Every row comes from one small tree of marks. Brackets hold a mark, then the marks that hang from it, in alphabetical order. Every link used is in the known rows. Which tree was each row made from?
Known rows
(X (F L (N M (T (H A))))): [-1.96,-4.84,-3.44,+0.99,+4.38,-3.75,-0.48,+1.64,-3.58,+3.22,-0.56,-0.57,+2.50,-0.24,-4.01,+0.11,+8.20,+3.34]
(W H): [-0.92,-0.04,-5.41,-4.95,+3.65,-1.03,+2.02,+1.38,-3.08,+1.96,+1.93,-0.09,+2.63,+1.02,-2.27,-1.40,+0.33,-0.82]
(N (F L) M (T (H A W))): [-1.01,-5.75,-1.86,+1.08,+2.62,-6.92,-1.43,+1.89,-5.41,+3.83,-1.77,+1.84,+2.96,+0.76,-0.67,-0.33,+7.89,+4.51]
(M (N (F L) (T (H A)))): [-2.13,-3.41,-3.05,-0.88,+5.16,-2.92,+0.47,+1.67,-5.45,+3.67,-0.57,-1.10,+3.14,+0.22,-2.40,-0.95,+4.82,+3.58]
(F L N): [-1.31,-2.09,-5.11,-2.40,+3.55,-0.98,-1.28,+1.10,-0.42,+3.89,+2.97,+0.11,+4.10,+0.20,-3.70,+0.24,+2.75,-0.13]
(T (H (A S) (W R))): [-1.57,+1.77,-4.80,-1.06,+6.51,-1.15,-0.96,+1.09,-4.55,+0.98,+0.42,-1.58,+2.94,+1.20,-2.18,-2.97,+4.74,+1.39]
(F L (N M (T (H A W)))): [-1.41,-5.22,-3.00,+0.65,+2.80,-4.31,-1.63,+0.74,-3.88,+3.44,-0.72,+2.83,+3.15,+0.12,-3.36,-0.89,+8.05,+2.84]
(F N): [-1.75,-0.67,-4.98,-3.83,+3.38,-0.14,+0.25,+1.61,-0.77,+1.64,+1.83,-0.54,+3.71,+0.79,-2.72,-0.25,+1.58,-0.36]
(W (H (A S))): [-1.60,-0.66,-5.64,-1.94,+5.84,-0.27,+1.09,+1.51,-4.22,+1.72,+1.76,-0.30,+2.98,+0.27,-2.58,-1.98,+2.47,+0.96]
(M (N F T)): [-2.17,-1.28,-2.57,-3.13,+2.60,-3.43,+2.60,+1.85,-4.65,+1.93,+0.57,+0.82,+3.51,+2.00,-2.57,-0.13,+3.45,+2.48]
(H (A S) (W R)): [-1.61,+1.02,-4.49,-1.25,+5.44,-2.24,-1.02,+1.34,-3.81,+0.94,+0.89,+1.16,+3.58,+1.84,-2.68,-1.85,+5.11,+1.12]
(W (H (A S)) R): [-1.18,+1.28,-6.20,-3.70,+6.44,-1.57,+1.55,+0.39,-3.67,+1.56,+2.47,-0.51,+3.32,+0.81,-3.33,-2.35,+3.08,+0.67]
(F (N M T)): [-1.57,-2.73,-3.24,-2.62,+0.87,-3.98,+1.29,+0.67,-2.35,+1.72,+1.58,+1.99,+3.68,+1.19,-3.67,+0.27,+5.03,+1.64]
(X (F L)): [-1.58,-1.75,-4.66,-1.17,+4.51,-1.84,-1.02,+2.46,-2.49,+3.75,+1.27,-0.92,+2.79,+0.83,-2.96,+0.53,+3.77,+0.42]
(F L (N M (T H))): [-1.08,-3.33,-3.92,-1.27,+2.01,-3.58,-0.30,-0.13,-2.78,+3.99,+1.96,+0.00,+3.64,-0.06,-4.09,-0.14,+5.59,+2.05]
(G (M (N T))): [-2.58,-2.44,-4.17,-3.49,+2.77,-4.09,+2.16,+0.75,-5.03,+2.16,+1.23,+1.35,+2.84,+2.67,-4.41,-1.32,+4.33,-0.14]
(H A W): [-1.63,-1.80,-3.73,-1.69,+4.40,-1.47,-1.18,+2.67,-3.68,+1.16,-1.00,+2.12,+2.64,+1.32,-1.04,-1.33,+3.39,+0.04]
(N F M): [-1.20,-3.02,-3.04,-3.03,+1.44,-5.43,+1.22,+2.71,-2.91,+2.43,+0.49,-0.91,+3.44,+1.36,+0.19,+0.65,+3.41,+1.93]
(N F M T): [-1.07,-3.39,-1.88,-2.21,+0.58,-6.66,+1.56,+1.73,-3.96,+2.08,+0.42,+1.12,+3.46,+2.00,-0.85,+0.89,+4.74,+3.33]

Write each row's tree
[-0.75,-4.94,-2.41,-1.03,+0.60,-7.30,-0.10,+1.25,-3.56,+4.42,+1.20,+1.70,+3.95,+1.29,-1.49,+1.55,+5.94,+3.64] | (N (F L) M T)
[-2.16,+0.56,-3.73,-3.20,+4.08,-0.31,+2.19,+0.95,-5.75,+1.75,+0.74,-1.52,+2.68,+1.48,-3.95,-2.08,+2.34,+0.89] | (M (N (T H)))
[-1.25,-3.71,-2.82,-0.26,+4.68,-3.44,-1.18,+1.28,-4.29,+3.65,-0.68,-1.16,+2.84,+0.20,-0.92,-0.32,+4.44,+3.53] | (N (F L) (T (H A)))
[-2.12,-0.20,-4.17,+0.69,+5.95,-0.07,-1.57,+1.94,-5.16,+1.23,-0.27,-1.19,+2.85,+0.64,-1.54,-2.59,+4.01,+1.78] | (T (H (A S) W))
[-2.15,-0.56,-2.86,-3.20,+3.55,-2.28,+2.45,+1.69,-5.32,+1.83,+0.22,-1.79,+2.97,+1.70,-2.29,-1.29,+2.85,+2.89] | (M (N F (T H)))
[-1.04,-5.51,-2.35,+0.23,+3.17,-5.98,-0.68,+1.39,-4.74,+4.18,-0.98,-0.68,+3.06,+0.11,-0.79,+0.08,+6.13,+4.26] | (N (F L) M (T (H A)))
[-0.80,+2.39,-4.72,-4.10,+4.60,-1.53,+0.04,+1.09,-3.51,+1.52,+0.72,-1.09,+2.50,+1.99,-1.58,-2.22,+2.67,-0.43] | (T (H (W R)))
[-1.42,-2.91,-2.81,-1.13,+3.63,-3.57,+0.53,+1.16,-5.55,+1.76,-1.11,-0.97,+2.11,+0.90,-1.73,-1.35,+4.62,+2.11] | (N M (T (H A)))
[-1.85,-2.66,-3.13,-1.98,+2.63,-4.02,+1.10,+1.43,-4.24,+3.87,+1.54,+1.16,+4.03,+1.40,-3.37,+0.46,+4.43,+2.86] | (M (N (F L) T))
[-0.93,-3.20,-2.62,-1.31,+2.32,-4.73,-0.82,+1.16,-2.99,+4.12,+1.26,+1.28,+3.79,+1.38,-1.89,+1.13,+3.81,+2.74] | (N (F L) T)
[-0.62,-1.84,-3.76,-1.92,+2.07,-5.49,-0.28,-0.54,-2.85,+3.60,+1.70,+2.40,+3.63,+1.13,-4.31,-0.80,+7.96,+1.92] | (F L (N M (T (H (W R)))))
[-2.19,-3.69,-2.33,+0.02,+4.52,-3.85,-0.18,+2.12,-6.13,+3.41,-1.51,+1.75,+3.01,+0.87,-2.36,-1.44,+6.80,+3.59] | (M (N (F L) (T (H A W))))
[-0.72,+0.59,-5.86,-5.69,+5.87,-1.94,+2.13,+0.97,-3.10,+1.45,+1.05,-0.16,+2.59,+0.92,-2.47,-2.01,+2.00,-0.75] | (W (H A) R)
[-1.22,+0.93,-4.52,-3.19,+6.03,-1.68,-0.75,+1.64,-3.94,+1.22,-0.85,-0.94,+2.13,+1.41,-1.40,-2.76,+3.64,-0.09] | (T (H A (W R)))
[-1.30,-2.06,-3.68,-0.74,+3.02,-1.94,-1.43,+0.23,-2.88,+3.58,+1.09,+2.25,+3.46,+0.70,-3.96,-0.77,+5.42,+1.47] | (F L (N (T (H W))))
[-1.16,-4.23,-3.52,-1.38,+1.05,-4.52,-0.30,+0.21,-2.02,+4.01,+2.23,+2.49,+4.15,+0.52,-4.57,+0.91,+6.02,+1.87] | (F L (N M T))
[-1.35,-1.68,-3.16,-2.27,+3.34,-4.69,+0.59,+0.45,-3.67,+0.97,-0.73,+1.95,+2.90,+1.30,-2.99,-1.87,+7.87,+2.12] | (F (N M (T (H A (W R)))))
